Each row was made from one walk, in order. Every step used is in the known rows, and no mark comes twice. Write each row's walk.
Known rows
A/S/R/Q: [ 10 -29  -2  -7  18  -5 -11  -4 -22  29   8  36 -53   7 -31   8 -18   0
 -15 -44 -39 -33  10 -43  10  46   0  18  21  43  25  24  12]
K/C: [  9 -18 -18 -10   0   3 -30  -8  -2  10  18  21   2   3  28  -4 -15   5
  -7   8   5 -16   5  -3   2   5  15   1 -17  -4   0  -4  -1]
L/R/S/A: [ -7 -26 -23  -2  20 -11 -31   0  -6   7  -2  64 -28  21 -91  19  -8   5
  -6  -1 -34  -6  22 -38  -6 -71   2   7  14  28  11   2  25]
V/C/K: [  8 -25 -24  -7 -11  14 -40 -21  -5  25  22  -1  20   9  53  -7 -18  10
 -13  35   8 -19  -1  -2  -5  18  18  15 -24  12   1 -13   0]
A/S/R: [ 11 -26   1  -5   9  -5 -23  -8 -12  24   9  33 -47   7 -29   6 -17  -1
 -16 -24 -45 -29  11 -30   8  47  -1   6  22  31  14  19  11]
Q/R: [  7 -22 -28  -5 -10  -2  10   7  -2  23  17  10  -9   4  -2   4 -19 -14
   1  -4   7 -16  18  -9  -2  -3   6  -5  14   3   8  10   0]
R/L/W/N/U: [ -3 -13 -21   9  35  -6 -15   8   1  27 -50  29 -43  -3 -69   4 -21  30
  17 -35   2   3  -8  -3  -7 -55   4 -37  25 -30  -9  20  46]
U/N: [  1  -1  -9  -2   0   1  -8  -5   7  11   1  11 -22  -5 -37  -5 -21  -2
  -5 -22  16  -8   1  -1  -9   3   2 -17   7  -4  -3  -2  24]
W/D/C/Q/R/S/A: [ 16 -56 -23  22  18  -4 -42  -7 -12  20   6  63  22  12  39  13 -16  24
 -13  18 -28 -24  26 -17 -18 -62  23  10  -5  15  23 -11  -4]
U/N/W: [ -3  10  -7  10   6  -8 -14  -6  18  19  -2  16 -19 -12 -75  -4 -25  -7
   3 -20  25   4   6  -1 -14   4   6 -35  11   0  -9  -9  37]
N/U: [ -6  -3 -12  -3   3   4 -16  -4   3   9   2   6 -24  -2 -25  -5 -22   3
  -6 -20  14 -11   4   2 -11  -8  -2 -13  10 -18  -1 -11  20]
A/S/R/Q/C: [  9 -39 -12 -14  24  -1  -8  -2 -24  23  19  47 -42  -3   9   8 -15  -6
 -20 -37 -35 -43   7 -37  14  48  10  20   7  48  25  40   5]
A/S/R/L/W/D/C/K: [ 24 -48 -10  23  50 -15 -67 -12 -12  54 -29  32 -22   0  19  11 -16  39
 -19 -10 -58 -28 -19 -29   0  15  29 -11   4  16  25   6  23]
K/C/D/W/N: [ -2 -20 -24  -6  15  -5 -33  -6   4  19  -5  26  41  -7  44 -22 -15  30
   6  35  26  -5 -12   4   1 -30  23 -21 -43 -43 -13   0  15]
R/S: [  2 -23 -19  -6   4  -1  -6   0  -9  19   4  44 -20  13 -30   8 -11   8
  -1  -6  -2  -7  10 -18  -1 -41   5   3   5   5   3  13   9]
L/W/D: [  1 -15 -15  10  20 -12 -16  -3   2  41 -13  20  -2  -7 -22   6 -16  18
   2  -6  -5   0 -20 -11   8 -41  17 -29  11 -13   2  -5  39]
D/W/N/U: [-19  -2 -12   9  20  -4 -18  -5   8  24 -28  11   0 -14 -42 -11 -23  30
  10  -9  24   6  -7   2 -13 -47   3 -36  -1 -48 -13 -20  46]
A/S/R/Q/C/D: [ 10 -42 -18 -21  21  -2 -10   1 -22  17  25  47 -28   0  42  -4 -14  -8
 -23 -21 -24 -49   2 -29  17  54  14  23  -9  41  24  54  -3]
J/R: [  2 -22 -13  -9   7  -2   1   0  -9  25  13  22 -43  10  12   2 -20   2
  -2 -19 -10 -10  14 -19   5  -9   3   1   4   5  -1  -8  11]
Q/C/D: [  1 -22 -32 -24  -2   4  -8   2  -4   8  29  23  11  -4  60 -12 -12  -8
 -10  17  19 -29  -8   5  12   8  20   1 -23  -2   1  33  -3]
U/N/W/D/C/Q/R: [  9 -17 -19  39  12 -13 -32  -9  17  30   2   7  31 -19  18  -5 -32   4
  -4   6  32 -14  16  10 -29 -16  28 -36  -4 -10   4 -51  22]
S/R: [  7 -18  -9  -6  -1  -7  -7  -4  -7  28  12  13 -38   3   0   4 -17  -6
  -5 -22 -15 -27   8 -22   7  38   1  -3  12  11   7  13  12]
L/W/N: [ -4 -12 -21   4  16  -5 -11  -1   1  26 -22  22 -16  -6 -38   4 -18  27
  12  -6  -1   4 -11  -8   4 -44   9 -22  14 -16  -7  10  40]
W/D/C: [  0 -11  -8  14  11  -4 -41 -10   0  25   1  11  16  -8  26  -3 -18  18
  -8   5  -2 -16 -17  -4  -1  -9  24 -14  -8 -21  10 -37  26]
K/C/D/W/N/U: [ -9 -14 -20   1  22  -2 -41  -7  11   7 -15  20  32 -13  29 -26 -20  33
   2  23  37  -4  -8  14 -15 -39  16 -29 -40 -60 -16 -12  22]
K/C/D/W: [  2 -20 -27 -13   7  -4 -32  -7   3  24  14  16  37  -2  57 -20 -13  15
  -8  34  24 -13 -10  -1   4 -12  24 -12 -42 -32  -3  -4   0]
A/S: [  5 -16  -5  -7   6   2 -25  -6  -9  16   9  32 -24   7 -40   2 -17   6
 -13 -10 -27 -14   4 -16   5  11   5   6  16  20   9  10  12]
L/W: [  0 -12 -24  -4   8  -4  -9  -2   0  30  -3  11 -21   1 -24   6 -16  13
  -2  -8  -3  -5  -9 -13   7 -25   9 -13  14  -3   3   6  24]
R/Q/C/V: [  4 -33 -31 -20  11  11  -1  -2 -17  11  31  23  11  -6  37 -10 -12  -5
  -6   1   7 -21  -7 -12  16  15  24  16 -21  13   9  24   3]

Write each row's walk
[ 30 -51 -43  -4   2  -1 -12   6 -13  29  14  25   4  15  69   1 -17  -3
   1   5   7 -31  32  -2  -2  -5  22   6  -8   9   6  15 -30]	K/C/Q/R/L
[ -9 -34 -14  -4  46  -5 -20  -2 -11  20 -14  48 -14 -18  10 -14 -19  23
 -10 -22  -2 -32  -6 -20  -2   6  11 -10 -16  -6   9  33  29]	A/S/R/Q/C/D/W/N/U
[ -6 -17 -26 -11  -5   3 -28 -13   0  36  15   8  37   6  39 -19 -14  13
  -9  39  21 -16 -13  -9   5  -5  21  -6 -31 -20  -2 -13   9]	V/C/D/W
[-17  -4 -18   1  17  -4 -21  -2  10  18 -21  10  15 -11  -9 -22 -22  27
   7   7  36   0 -13   9 -12 -43   7 -33 -17 -55 -14  -5  37]	C/D/W/N/U
[ 18 -46 -35  21  31 -10 -25   5  -5  43 -16  17  19  -2  14   2 -14  17
   5   9 -18 -10 -12 -13   2 -28  38 -25   1 -24  15  -3  16]	Q/R/L/W/D/C/V
[ 16 -32 -26  -7  -4   5 -35 -14  -7  14  27  17  16   7  77  -8 -18  12
 -12  19  10 -25  14   4   0  -1  19  12 -23   3   0 -14 -15]	K/C/Q
[  1 -11  -7  23  18  -7 -53 -16   9  24   7  12  41 -15  -4 -12 -20  13
  -1  26   2   1 -15  -2  -3   5  35 -28 -16 -21   1 -42  33]	N/W/D/C/V
[  3 -30 -10  -7  12   2 -25  -3 -11   9   2  72 -26  19 -52  13 -10  12
  -7  -9 -34  -6  16 -28  -3 -43   0  12   9  26  10  31  11]	R/S/A
[  8 -28 -26  -6 -15  11 -31 -20 -11  26  28   9  17  14  59  -7 -19   9
 -13  25   8 -28  13  -4   1   6  15  18 -13  15   1 -24  -5]	V/C/Q
[-11  -7 -16   3  13  -6 -12  -4   2  34 -17  17  11  -9 -26  -7 -18  26
  15   3  13   5 -11  -9   3 -38  10 -28  -3 -30 -10  -7  39]	D/W/N
[  6 -20 -13  -8   8  -8   5  -1 -16  33  10  15 -44   3   0   5 -17  -5
  -5 -41  -9 -31   8 -34  10  36   1   8  12  22  19  18  14]	S/R/Q
[ 17 -23 -24  39  24 -17 -28   0  10  42 -16  19  15 -11   2  -1 -29   3
   5 -11  23 -16  16   4 -24 -18  31 -41   5  -7   5 -29  20]	U/N/W/D/C/Q/R/L
[ -9 -23 -39 -21  16  -2   4   4  -9  34  18  19  25 -10  58 -15 -12   5
  -7   6  33 -24 -17 -12  14 -15  26  -2 -33  -9  10  24   8]	R/Q/C/D/W
[  2  -4  -7  35  18 -11 -51 -19  16  28  -3   9  27 -19  10 -10 -29  18
  -8   2  26  -9  -1  11 -22 -12  28 -35 -10 -13  -1 -59  35]	U/N/W/D/C/Q
[ -2 -40 -18 -10  38  -8 -12   0 -17  31  -4  53  -3 -13  25 -10 -15  20
  -6 -10 -13 -32  -9 -30  14  13  18  -1 -19  11  12  45  21]	A/S/R/Q/C/D/W/N
[  2  -9 -12  26  17  -9 -62 -18  12  36   2   3  37 -17  30  -5 -24  21
  -7  27  15  -4 -15   4 -14  -3  33 -25 -21 -11   4 -42  30]	N/W/D/C/K
[-17 -10 -19   1  11   5 -38 -13   8  18 -14  13  31  -5  11 -25 -22  30
   1  29  34  -6 -11   7 -14 -31  12 -23 -29 -49 -14 -22  32]	V/C/D/W/N/U
[ -6 -32 -29 -11  28 -11   4   3 -12  36  -2  32   7 -16  54 -13 -14  14
   4  -7  17 -30 -13 -22  14   4  20 -10 -28  -9   5  38  23]	S/R/Q/C/D/W/N
[ 14 -34 -37  -2 -14  -1   5   1  -7  27  26   4   4   8  47   1 -22  -7
  -3   7  13 -26  29  -2  -3  -8  10   7   7   9   8   0 -13]	C/Q/R
[ -2 -32 -32 -18  20 -10   5   2 -12  40  18  21   1 -11  69 -11 -12  -1
 -10  -9  15 -39 -10 -27  16  22  21  -1 -28   3  15  33   7]	S/R/Q/C/D/W
[ 22 -47 -43  -2  -9   6  -8   0 -16  41  15  18   5  23  50   2 -19  -6
   0  11   5 -35  30 -10  -1   1  18  12   2  19   7   6 -20]	V/C/Q/R/L
[ -8 -20 -35 -19   7  -2  -8   0   1  28  19  18  31 -10  59 -17 -11   5
  -7  26  26 -21 -17   0  12 -13  25 -12 -34 -20  -1  18   6]	Q/C/D/W
[ 13 -33 -33  22  30 -15 -19  11  -3  51 -25  19  -1  -3   2  13 -17  17
   5 -10 -11 -16 -10 -15  -2 -42  30 -30  15 -20  18  -3  22]	Q/R/L/W/D/C
[ 19 -39  -2  13  46 -21 -26   2 -14  57 -33  53 -51   4 -57  17 -14  16
  -3 -42 -62 -19 -11 -40  15   4  13 -24  34  21  15  36  34]	A/S/R/L/W/D
